Every row comes from one small tree of marks. The marks that hang from a mark follow it in brackets, in the order of their numbers. Every link used is in the known rows. Which tree was each row made from?
Known rows
J715[J69 J346[J263]]: [ 42  -2 -59  -5  30  -1 -14  18  12 -17  -7 -32   4  22   9  25  17  15
   7]
J715[J69 J346[J668[J142 J443]]]: [ 56 -25 -32  -5  32  -7   1 -13   3 -20   8 -22 -16  19  21  19  25   0
  -2]
J443[J668[J142[J216[J69] J263[J346[J715]]]]]: [ 37  18  20   8  19   9  -7 -14 -10 -30 -11 -39   7   9  10 -22   9  -9
   1]
J263[J346[J668[J443]]]: [ 33 -27  -8  19  32  29  18 -41  -7   4 -18 -29 -15  16  18  -2  42  10
 -26]
J263[J346[J668[J69 J142[J216] J443] J715]]: [ 36 -11 -19   6  14  -2  34 -59 -31 -23 -12 -46  -5  32   6 -15  18 -13
  -2]
J346[J263 J668[J142[J216]] J715[J69]]: [ 51  -7 -40   3  10 -17  -6 -11 -11 -27  12 -41  12  25   6  -8  11  12
   1]
J668[J69]: [ 18  -1 -40  -6  15  -4  -2 -12  -7 -14 -39 -23   4  28  -9  27  16  -5
  18]
J69[J715[J346[J263 J668[J142 J443]]]]: [ 48 -27 -66   4  32   5   7 -17  29 -33   0 -27  -3  14  -3   1  16  15
  -4]
J668[J69 J142 J443]: [ 34 -19 -36  -8   9 -11  -3 -18  -8 -20 -27 -14 -11  28   6  19  14  -6
  10]
J715[J346[J263]]: [ 30  -2 -63   6  21   5 -15  12  18 -16 -16 -27   8  17  -3  10   7  16
   5]
J216[J69[J715[J346[J263 J668]]]]: [ 45  -2 -75   3  61  18  -1  -5  27 -38  -2 -22  17  22 -12   1  14  17
  11]
J346[J668]: [ 26 -15 -25   9  19   8  -4 -16   2  -4 -22 -22   2  16  -4   8  24  10
  -2]
J715[J346[J668]]: [ 26  -9 -40   4  29   3   3 -13   8 -13 -13 -26   2  17  -8  13  15   2
   9]
J69[J715]: [ 28  -6 -35 -15  36  17   8  -3   8 -11 -37 -30  14  17 -25  19  12  14
   9]
J263[J346[J715]]: [ 27   2 -17   0  22  28  19 -28 -13   7 -23 -44   1   9  -3  -2  25  14
   1]
J346[J263 J668[J69 J443]]: [ 31 -27 -56  15  17   3  -1 -35   0 -20 -16 -20  -6  26   9   9  40   7
  -2]
J142[J216[J69] J263[J346[J715]] J668[J443]]: [ 37  -9   7  20  49  40  15 -10 -20 -20  -2 -29  21   8  18 -34  15   5
   5]
J142[J216]: [ 28   2 -19   0  18   0  -6   8 -11 -12 -32 -27  19  32 -21   3  -5   2
   3]
J263[J346[J668[J443] J715[J69]]]: [ 52 -25  -7   2  37  30  32 -50 -23   5   0 -44 -15  11  24   2  55  10
 -13]
J443[J668[J69[J715[J346]] J142[J216 J263]]]: [ 13  17 -20 -13  15 -25   5   1  12 -58 -35 -47  16  25 -22  19  -9 -30
  32]
J443[J668]: [ 24  -2 -13  -1  12  12 -21 -12   7 -19 -38 -25  -6   1 -13  27  39   7
  -7]

Which tree is each row?
[  8 -21 -15   9  44  31  31 -20   0 -21 -38 -39   7   9  13  14  35   1
   9] | J142[J263[J346] J668[J69[J715] J443]]
[ 49 -12  19   0  16   2  22 -10 -25  -6   0 -46  -1  21  31 -18   5  -5
  -2] | J668[J142[J216 J263[J346[J715[J69]]]] J443]
[ 19   4 -28  -7  -2 -18 -24 -21   3 -38 -39 -25 -12  14  -5  38  30  -9
   7] | J443[J668[J69 J142]]
[ 58 -16  -2   5  27   6  26 -41 -29 -14   4 -48  -7  24  20 -12  26   0
 -15] | J263[J346[J668[J142[J216] J443] J715[J69]]]
[ 37 -13 -64  12  14 -24   1 -21   1 -45  -2 -29   1  43   4  -4   0 -11
   5] | J715[J346[J263 J668[J69 J142[J216] J443]]]
[ 62 -10  -9  12  39  17  18 -45 -25 -23   7 -31   0  27  11 -35  12   1
 -12] | J263[J346[J668[J142[J216[J69]] J443] J715]]
[  8   1 -15  -5  20  -1  20  -7   7 -13 -40 -42   3  28  11  12   3  -8
  15] | J668[J69[J715] J142[J263[J346]]]
[ 29  -9 -69   4  40  12   9 -10  28 -27 -13 -36  13  17 -16  10  16  17
   5] | J69[J715[J346[J263 J668]]]
[ 13  -4 -35   2  41  15  34 -43  -3 -14 -41 -49   3  31  -6  21  35  -2
   6] | J263[J346[J668[J69[J715]]]]
[ 50  -4  14   7  30  15  14 -10 -20 -13   1 -28   8  23  23 -42  -9  -3
   2] | J668[J142[J216[J69] J263[J346[J715]]] J443]
[ 34  -2 -64   4  29 -10   3   0  21 -45  -6 -41  19  32 -20  -5 -13   8
   6] | J69[J715[J346[J263 J668[J142[J216]]]]]
[ 62 -12 -55  16  40  -6 -16  -4   9 -45  17 -12   8  35   8 -21  -4   3
  -8] | J715[J346[J263 J668[J142[J216[J69]] J443]]]
[ 25   3 -85 -13  24 -16   1   1  22 -44 -22 -36  11  30 -14  25  -1   3
  26] | J668[J69[J715[J346[J263]]] J142]
[ 11 -18 -41  -4  45  13  22  -4  11 -38 -25 -30  16   8  -3  21  17  -7
  35] | J142[J263 J668[J69[J715[J346]] J443]]
[ 41 -11 -57   6  32  -2 -11   0  13 -19   2 -35   1  20  13  20  29  14
   1] | J715[J69 J346[J263 J668]]
[ 47   6 -15  10  35   8  12 -31 -18 -23   1 -35  11  29   3 -29   3   2
  -3] | J263[J346[J668[J142[J216[J69]]] J715]]
[ 51 -13 -11  11  38  -9  -4   4   5 -34  13 -12   9  32  14 -28 -18 -15
  10] | J715[J346[J668[J142[J216[J69] J263] J443]]]
[ 47 -12 -26 -10  15  -8   1 -24  -7 -11   6 -33  -3  12  10  12  25  10
   8] | J346[J668[J142] J715[J69]]
[ 33  13   7   7  36  23  14  -3 -19  -5 -10 -38  24  25   6 -32  -6  -3
  12] | J142[J216[J69] J263[J346[J715]]]
[ 43 -25 -65   5  45  18  17 -23  23 -27  -6 -28   3  14  -9   2  26  17
  -3] | J69[J715[J346[J263 J668[J443]]]]
[ 36 -29 -57  15   6 -11  -9 -30   5 -28  -9 -17 -12  27  16   5  28   7
  -6] | J346[J263 J668[J69 J142 J443]]
[  8 -12  -9  12  44  23  33 -15 -13 -32 -39 -46  21  24   6   1  16  -8
   9] | J142[J216 J263[J346] J668[J69[J715] J443]]
[ 44  12 -11   0  22  -5 -36   2  -1 -47 -22 -15   8  23 -11   6   7  -4
  -2] | J443[J668[J142[J216[J69]]]]
[ 20 -16  -3  11   1 -10 -12   1  13  -5 -11 -17  -1  13  18  -5   2   5
   4] | J346[J668[J142[J263]]]
